What can hang from each mark:
j286: j146 j652 j921
j819: j464 j652 j743 j921
j652: j93
j146: j93 j286 j819
j464: j286 j329 j819

Each row was made from one small tree. The marks that hang from a mark follow it in brackets, in the order of their numbers. Every link used is in the known rows. Write each row's tree.
Known rows:
j146(j93): [ 16.4 -13.1  12.7   5.5 -25.5  17.7 -28.3   6.4  -2.3  47.0   5.0  -0.3
  -0.2 -55.8 -46.5   7.8  -1.0  -9.5  26.8 -30.4  31.0 -42.2  17.3  -2.5
   7.5   4.4   4.1  13.4  28.2 -48.9  22.8   5.0]
j819(j464(j329) j652(j93) j743 j921): [ 12.9 -30.9  -8.2   1.0 -33.9 -27.6 -11.2  -4.5  11.7  33.1  -8.4   2.6
  13.3 -10.0 -30.2 -20.0   1.7 -35.2  -9.7 -46.3  -0.9   3.5  40.2  37.1
  41.6  20.7  48.4  -3.1  12.0 -27.6   4.6   8.6]
j146(j286(j652(j93) j921)): [ 18.2 -19.2 -17.2  10.9 -20.3   7.1 -24.5  -3.5  -8.1  30.6  27.0 -15.0
  17.0 -46.8 -27.2 -12.0  -5.0 -16.2  -4.7 -33.3  21.5 -19.4  25.9   8.4
 -10.0  -4.6  -8.7   0.9  15.5 -13.8  -1.9  -1.2]
j146(j93 j819): [  6.4 -10.3   8.4   8.1 -31.6  13.9 -28.1  -3.9  -6.6  48.9  -1.6   5.9
  -2.2 -62.5 -39.0   1.6   7.2 -14.5  29.3 -28.1  28.6 -52.0  24.6 -10.7
  -2.9   5.9 -17.4   7.0  38.9 -45.8  24.2  10.2]
j819(j464(j329) j652 j743 j921): [  8.3 -27.9   4.3   5.2 -37.0 -32.2 -15.3  -3.4  11.5  37.2  -4.0   6.9
   7.2 -18.4 -26.8  -4.8   1.2 -20.7   1.0 -44.9   1.0  -5.2  39.2  24.5
  29.0  18.7  42.3  -5.6  23.4 -33.5   6.3   5.7]
j819(j464(j286 j329) j652 j743 j921): [ 12.9 -16.9  20.6   6.8 -34.4 -34.4  -8.4  -2.5  13.6  36.5   5.5   5.3
  14.8 -12.7 -12.2   3.0   0.9 -22.9  -8.4 -42.5  14.0 -20.3  47.2  16.8
  23.8   9.4  49.5  -3.2  29.7 -33.5  -1.2  10.1]
j146(j93 j286 j819(j464 j652 j921)): [  0.6 -18.4   4.0   5.5 -41.5 -10.7 -17.1   0.1 -21.5  39.7   1.4  13.4
  17.0 -64.0 -24.5  -9.7   9.3  -2.1 -10.9 -29.7  22.5 -14.3  34.3   9.3
 -25.5   4.2  -4.1 -13.8  21.0 -45.9  23.2  14.0]
j286(j652): [ 12.2 -13.1  13.4   9.9 -19.6  10.7 -49.1  -3.3 -12.5  40.5  22.7  -1.7
   3.8 -41.7 -32.8   7.8  -5.8  -4.3  36.4 -34.7  13.9 -36.4  13.5  -5.4
   4.5   5.7   1.5  10.5  42.2 -35.7  12.1   2.2]
j819(j464(j286(j921) j329) j652(j93)): [ 25.0  -2.7   4.3   6.6 -13.4 -18.3  11.5  -9.4  17.6  35.4  11.2  -2.7
  26.1 -22.9 -25.5  -0.3  -3.3 -26.0  -3.0 -42.8  16.5 -28.9  53.0  11.2
  13.4  -3.5  31.5  -1.8  19.2 -33.7  -3.3  11.9]
j146(j93 j286 j819(j464 j652 j743)): [  1.8 -13.7 -17.4   6.6 -50.6 -12.9 -19.4   2.4 -23.2  41.5  -1.1   2.5
  16.5 -51.4 -26.8  -6.1  13.8 -10.6 -13.9 -36.2   7.9 -18.5  20.8   8.3
 -19.6   4.9 -16.6  -7.6  40.1 -41.8  17.1   7.2]
j146(j286(j652 j921) j819): [  4.3 -11.8  -7.2  12.9 -27.4  -1.1 -30.0 -11.4 -23.9  34.8  24.1  -2.1
   7.2 -60.2 -17.3   1.3  -1.9  -0.6   7.4 -26.3  21.2 -36.4  32.7  -3.7
 -33.2  -3.6 -26.7  -7.6  33.9 -19.2  -1.5  -1.5]
j464(j286(j146(j93)) j329 j819(j743)): [  9.0 -11.1   5.3   2.3 -35.0 -20.6  21.8 -16.1  27.0  39.5  14.1  -5.0
  11.6   6.4 -24.6 -10.5  14.0  -0.6  13.2 -35.2  46.3 -44.0  34.2  11.5
   6.7 -14.7  -1.0   5.9  25.1 -55.0   0.2  18.4]
j819(j464(j329)): [  8.3 -16.9   1.8   1.0 -16.5  -0.9 -11.9 -13.4   2.7  55.1   3.1   4.0
   9.3 -41.2 -47.5   8.5  -4.9 -12.8  24.3 -39.4  16.4 -46.7  35.1  10.2
  26.1  -3.9  13.6   6.9  28.1 -59.6  11.5   2.0]
j286(j146(j93 j819) j921): [  3.9  -3.3   8.6   7.1 -30.4   5.7   2.8  -3.7   8.5  40.3   6.9   2.0
  -3.2 -56.7 -30.9   0.3   9.9   1.1  12.5 -29.8  43.5 -45.0  47.3   7.4
 -24.9   1.4 -23.2   0.8  21.8 -48.0  15.8  13.2]
j286(j652 j921): [ 14.5 -10.3   1.7  14.1 -17.9   4.9 -28.4  -0.9  -1.7  33.8  26.3  -5.6
   5.0 -43.9 -29.6   8.6  -7.9  -0.1  26.4 -31.5   9.2 -28.2  31.3  -1.9
  -2.8   5.6   6.4   4.6  33.3 -23.9   7.2   1.2]
j286(j146(j819(j464 j743)) j652(j93) j921): [ -2.5 -17.6 -23.9   8.1 -33.7 -12.3  16.4 -12.8  -3.4  25.9  17.5 -11.5
  16.0 -20.9 -17.4 -28.5  10.6 -13.7  -5.2 -41.6  -0.6  -8.1  41.6  28.7
   6.0   0.3 -11.8  -3.1  27.8 -17.6   2.3   6.3]
j819(j464(j286)): [ 17.2 -11.4  19.3   8.0 -18.2  11.6 -11.6  -1.9 -10.6  51.0  16.3   1.2
  11.8 -38.8 -25.9  17.7  -6.3 -17.5  19.2 -36.2  21.1 -60.2  31.7  -3.8
  26.3 -12.8  19.5  15.6  46.5 -43.6  15.2   1.7]
j286(j146(j819) j652(j93) j921): [  4.6 -10.8  -4.8   9.8 -23.3  -0.3  -6.2 -14.1   2.2  24.5  23.5  -4.5
   7.6 -31.2 -17.0 -14.0   7.1  -8.6  12.0 -33.5  21.6 -24.8  39.6  17.0
 -10.7   4.2 -28.1   2.4  25.5 -20.9   4.6  13.8]
j464(j286(j146 j921) j329): [ 17.1   1.4  23.6   9.8 -16.6 -11.1   8.9 -15.6  24.2  40.1  26.0  -5.0
   7.9 -22.5 -15.8  15.2  -0.7  -6.6   6.7 -36.7  52.5 -61.2  58.7  10.2
  -4.1 -11.1   1.0   4.0  18.8 -47.8 -10.5   8.2]

Which tree is each row?
[  5.8 -29.8  12.3   7.8 -35.2   3.7 -43.7  -4.0 -19.4  48.0   6.8  10.8
  -6.7 -62.2 -17.7   0.4  -3.1 -12.1   5.7 -25.7  35.1 -55.4  36.7   2.9
  -2.4   1.9  -7.6  -1.3  27.4 -30.0  13.1   3.2]	j146(j286 j819(j921))
[  9.8  -8.1   6.8   1.9 -40.1 -35.5  14.6 -10.8  25.7  32.6  13.1   1.0
  15.3   9.1 -17.8  -7.5  16.7   1.1   5.6 -37.9  34.1 -17.4  34.1  13.4
  -7.4  -3.4   7.8   2.6  31.1 -50.7   2.0  24.6]	j464(j286(j146(j93)) j329 j819(j652 j743))
[ 24.1 -16.5  -9.1   9.1 -27.4 -31.6  11.1  -9.1  26.9  29.0  10.2  -4.5
  14.2   9.7 -13.0 -10.7   3.3 -20.3   7.8 -35.6   8.5 -15.3  49.7  14.3
  21.9   2.0  44.8   0.6  29.8 -10.2  -8.3  15.4]	j464(j286(j921) j329 j819(j652(j93) j743))
[ 14.8   4.7  13.7   5.0 -22.4 -30.6  36.6 -13.0  32.7  30.2  28.9   1.7
  17.4 -13.9 -21.1   3.9  14.9  16.1   7.8 -32.0  41.2 -29.1  52.4  11.4
 -24.6 -12.0   0.3  -2.6  15.8 -54.0   1.1  28.8]	j464(j286(j146(j93) j921) j329 j819(j652))
[  5.7  -3.4  -0.1   9.5 -24.2   3.0  -1.2  -2.9  16.6  27.9  31.9  -9.8
   9.9 -42.6 -32.8  -6.7   6.2  12.0  10.1 -31.7  35.4 -17.8  30.7  13.1
 -32.8  -1.9 -15.7   2.2  13.7 -48.3  10.9  13.2]	j286(j146(j93) j652 j921)
[ 11.7 -13.4   3.6  11.6 -29.8  -7.5 -10.6  -4.4 -16.3  39.3  21.5  -7.5
  17.2 -19.5 -15.4   4.0   0.5 -16.6  11.8 -41.9   6.0 -28.8  18.2   1.0
  20.1  -5.3  21.4   7.0  52.1 -28.2   3.4   1.2]	j819(j464(j286(j652)) j743)
[ -3.4  -5.8  -8.8  12.8 -42.0 -11.5   4.0  -6.4  10.3  25.0  18.4  -8.8
   5.6 -36.5 -19.3 -15.0  14.5   0.4   2.3 -32.9  18.5 -17.3  36.7  16.5
 -34.6  11.7 -34.0  -7.4  28.1 -27.4   6.2   9.8]	j286(j146(j93 j819(j743)) j652 j921)
[  6.9 -24.0  17.5   7.5 -36.1  -5.2 -29.9   0.2   7.3  28.4   4.7  13.8
  -3.4 -29.9  -9.7 -11.6   8.2 -19.0  -0.8 -37.7  21.5 -18.8  42.0  30.1
   9.3  20.3   2.5   3.0  24.6 -25.4  19.7  23.0]	j286(j146(j819(j652(j93) j921)))
[ 16.0 -30.8  19.8  11.4 -42.6 -13.6 -49.1  13.5   2.0  33.9   5.6   8.1
  -5.9 -20.8 -13.8   6.2  -1.6 -18.2   6.1 -36.6   4.6  -6.8  27.5  22.3
  22.1  27.0  42.4   2.8  33.6 -18.0  15.2   7.7]	j819(j652 j743 j921)
[ 18.7 -17.0  17.6   3.4 -20.8 -22.1  -1.8  -8.5  10.3  35.4   5.7   5.3
  22.6 -18.6 -22.2  -6.1   0.1 -29.1  -6.9 -42.3  19.3 -27.1  48.3  21.0
  33.3   3.6  41.1   1.2  14.4 -33.6   2.5  18.4]	j819(j464(j286 j329) j652(j93) j921)
[  2.4  -6.1 -15.4  12.2 -31.0  -0.4 -12.0  -8.0 -18.1  33.5  22.2  -4.4
  13.2 -68.7 -28.2  -7.3   5.7   3.0   3.2 -24.0  28.7 -33.8  32.3  -6.0
 -53.7  -2.3 -35.2 -10.9  24.8 -32.8   6.5   4.0]	j146(j93 j286(j652 j921) j819)
[ 11.9 -30.2   7.3   7.1 -38.0  -4.5 -48.5  -1.2 -19.4  33.4   3.6   9.5
   6.9 -48.7 -11.0  -9.7   4.4 -23.4 -14.7 -31.5  19.7 -23.5  34.6  18.7
  -2.5  13.1   1.0  -1.4  27.4 -17.1  12.2  13.4]	j146(j286 j819(j652(j93) j921))
[  3.2   2.0   1.8   4.0 -41.7 -29.6   4.3 -11.8  -4.5  42.0  -6.8   2.0
  24.1 -25.3 -20.6  -2.4  15.5 -20.8  -0.8 -39.1  15.4 -34.7  36.2   0.0
  -8.4   9.0   3.0  -6.2  47.5 -46.0   6.3  15.4]	j146(j93 j819(j464(j286 j329) j652 j743))
[ 10.6 -29.8   5.1   4.7 -38.1 -36.4 -14.6  -5.8  21.3  33.1   1.5  10.2
  -2.1  -6.3 -21.3  -7.3   3.1  -4.2  22.4 -35.5   2.2  -7.6  39.3  16.9
  30.8  16.6  42.7  -1.9  23.0 -22.8   7.5  14.4]	j464(j329 j819(j652 j743 j921))
[  2.7 -10.9  10.4  10.4 -48.3 -26.0  -5.2   6.4 -12.2  36.0  -1.6  10.9
  15.4 -34.7  -9.3  -7.9  14.5 -21.4  -8.7 -34.9  16.6 -19.1  40.5   6.1
   1.9  11.1  23.4  -7.2  40.5 -30.3  18.7  16.7]	j146(j93 j819(j464(j286) j652 j743 j921))
[ 18.4 -41.0  -4.2   7.3 -39.0 -15.7 -18.7   8.5   6.2  27.6   4.0   7.0
   0.2  -3.1 -19.0 -19.7   3.0 -16.6  12.6 -34.1  -6.2  11.4  31.8  24.4
  42.3  20.4  49.7   4.6  25.8  -4.3  18.2  16.6]	j464(j819(j652(j93) j743 j921))
[ -4.6 -25.6 -20.3  -0.6 -26.2 -17.4  -3.8 -31.4 -11.4  35.6   6.7  -1.0
  26.1 -47.7 -28.1 -32.3   8.0 -21.5 -10.5 -37.7  17.6 -28.6  40.7  17.1
   0.4  -3.0 -12.5 -10.3  11.4 -33.9  -3.4   7.8]	j146(j286(j652(j93)) j819(j464(j329) j921))
[  9.8  -4.9 -14.2  11.6 -22.8 -25.6  17.9 -20.5   7.9  34.1  19.7 -12.0
  21.6 -16.9 -19.7  -2.2  -1.2 -14.8   4.1 -41.0  11.4 -29.5  45.8   5.2
   9.5  -6.2  14.6  -4.0  28.6 -25.2 -14.1  -0.2]	j819(j464(j286(j652 j921) j329) j743)
[ -1.0 -31.7  -3.0   8.2 -43.1 -13.9 -20.0  -8.7   2.7  24.3   4.0  -1.0
   2.5 -14.6  -6.0 -29.3  11.1 -19.3   1.3 -37.7  15.4 -10.8  33.4  30.5
   6.9  18.0  -3.1   0.8  25.1 -11.4   7.9  14.0]	j286(j146(j819(j743 j921)) j652(j93))
[ 13.4 -23.3  -2.6   3.0 -14.0 -19.8   5.2 -24.3  17.6  31.1  13.5  -0.4
  19.0  -6.9 -20.3 -22.7   1.9 -14.0  19.8 -32.9  24.5 -29.0  40.1   3.7
  28.3  -4.7  31.8   4.6  20.2 -19.3  -2.2  22.0]	j464(j286(j652(j93)) j329 j819(j921))
[ 11.8 -40.2   2.7   9.3 -37.4  -9.6 -20.4   3.7   9.0  42.7   6.4   9.4
 -10.4 -19.4 -20.6  -7.5  -2.4  -7.5  28.9 -31.4   8.9 -25.6  32.9  14.0
  42.0   4.5  43.5   8.1  28.4 -15.2  17.0   9.2]	j464(j819(j743 j921))
[  4.4 -13.1  -1.4   7.5 -34.4 -22.5  -5.6 -28.3  10.9  28.9   5.3 -10.0
  17.9   6.5  -2.1 -19.5  12.6 -30.3   0.0 -41.2  28.1 -38.0  34.8  17.1
   0.1  -0.3 -23.5   2.0  35.3 -25.3 -14.2  14.2]	j464(j286(j146(j819(j743)) j652(j93)) j329)
[  8.1 -11.4   3.9   9.1 -48.7  -9.5 -37.2   9.5 -12.9  38.7  -2.9   3.2
   1.6 -37.0 -25.2   0.5   8.6 -16.2  15.3 -34.4   4.0 -19.6  19.4  -0.8
  -3.8  23.3  -2.1  -1.3  52.3 -31.4  22.5  10.4]	j146(j93 j819(j652 j743))
[ 22.3 -31.0  -8.5   5.8 -34.8  -7.4 -26.2   7.6   6.8  33.0   1.0   2.9
   4.1  -0.5 -22.7 -12.8   1.5 -15.2  20.0 -39.4 -12.7   0.7  21.1  12.1
  42.7  12.0  36.2   9.8  38.6  -9.1  17.2  14.1]	j464(j819(j652(j93) j743))
[ -2.9 -18.0   1.1   6.3 -38.5  -3.4 -32.0  -6.9 -17.2  33.1   9.2   2.7
  12.1 -67.6 -22.2 -15.9   9.0  -1.8  -0.9 -25.3  35.1 -31.6  24.0  -2.1
 -36.3   5.3 -24.0  -9.3  22.5 -34.6  12.8  12.2]	j146(j93 j286(j652) j819(j921))
[ 23.1  -5.7  23.9  16.1 -19.5  -9.0  -1.3   4.7   6.4  34.9  30.3   8.9
   6.5 -25.4 -12.0  15.6  -4.1   5.0  24.0 -29.5  13.1 -28.9  49.0  -6.9
   9.2  -7.4  37.6   5.5  43.8 -19.4   9.1  14.1]	j464(j286(j921) j819(j652))
[  8.7   0.0   9.0  11.8 -16.0  -5.3  17.8 -10.8   3.6  31.1  43.2  -7.1
  19.1 -32.4 -13.7   5.6   2.5   9.1  -0.3 -38.8  31.1 -29.3  46.5  10.7
  -8.0 -20.2   1.2   3.9  30.5 -42.5  -2.0   8.9]	j819(j464(j286(j146 j652 j921)))
[ 26.6 -27.2   3.6  10.3 -37.5  -1.6 -48.5  13.8  -0.6  35.0  -0.1  -1.7
   7.1 -10.0 -22.7  -2.5  -2.1 -27.9   7.6 -43.8  -4.2 -11.1  15.7  19.6
  35.1  21.5  25.4  11.2  33.0 -13.8  15.4   5.4]	j819(j652(j93) j743)
[  0.8  -7.7  17.8   3.6 -33.8   8.1 -15.2  -4.5   2.8  44.0   7.3   5.8
  -2.6 -51.0 -34.3   0.8   9.5  -0.7  20.1 -30.3  47.2 -49.9  26.3   8.1
 -18.0   3.8 -28.9   7.6  33.7 -56.1  24.5  17.7]	j286(j146(j93 j819))
[ 14.2 -27.8  20.5   7.5 -27.3 -12.9 -28.1   7.6   6.8  34.1  13.6  17.7
  -6.7 -29.7 -23.5   1.5  -3.3   9.1  28.5 -31.1   6.4 -12.6  35.7   5.1
  22.4  10.3  40.6   5.2  32.8 -26.0  23.7  19.0]	j464(j819(j652 j921))
[ 14.7 -11.6  17.7  10.8 -36.9 -15.7  -9.3   8.1   0.5  36.1  20.8   0.0
  16.7  -6.7  -6.8  13.3   5.2  -9.9 -12.0 -46.2  22.1 -17.1  30.9  26.0
   9.2  -2.6  16.1   7.6  43.6 -43.0   5.7  11.2]	j819(j464(j286(j146)) j652 j743)
[  1.4 -18.0  17.4   7.3 -37.2   5.0 -22.0   0.6  -1.5  43.2  -3.8   9.9
  -5.4 -63.2 -32.7  -4.4   3.4 -11.7  22.3 -25.5  35.6 -46.3  36.6  -3.1
  -1.0  16.3   1.6   1.6  26.8 -39.0  25.3  13.6]	j146(j93 j819(j921))
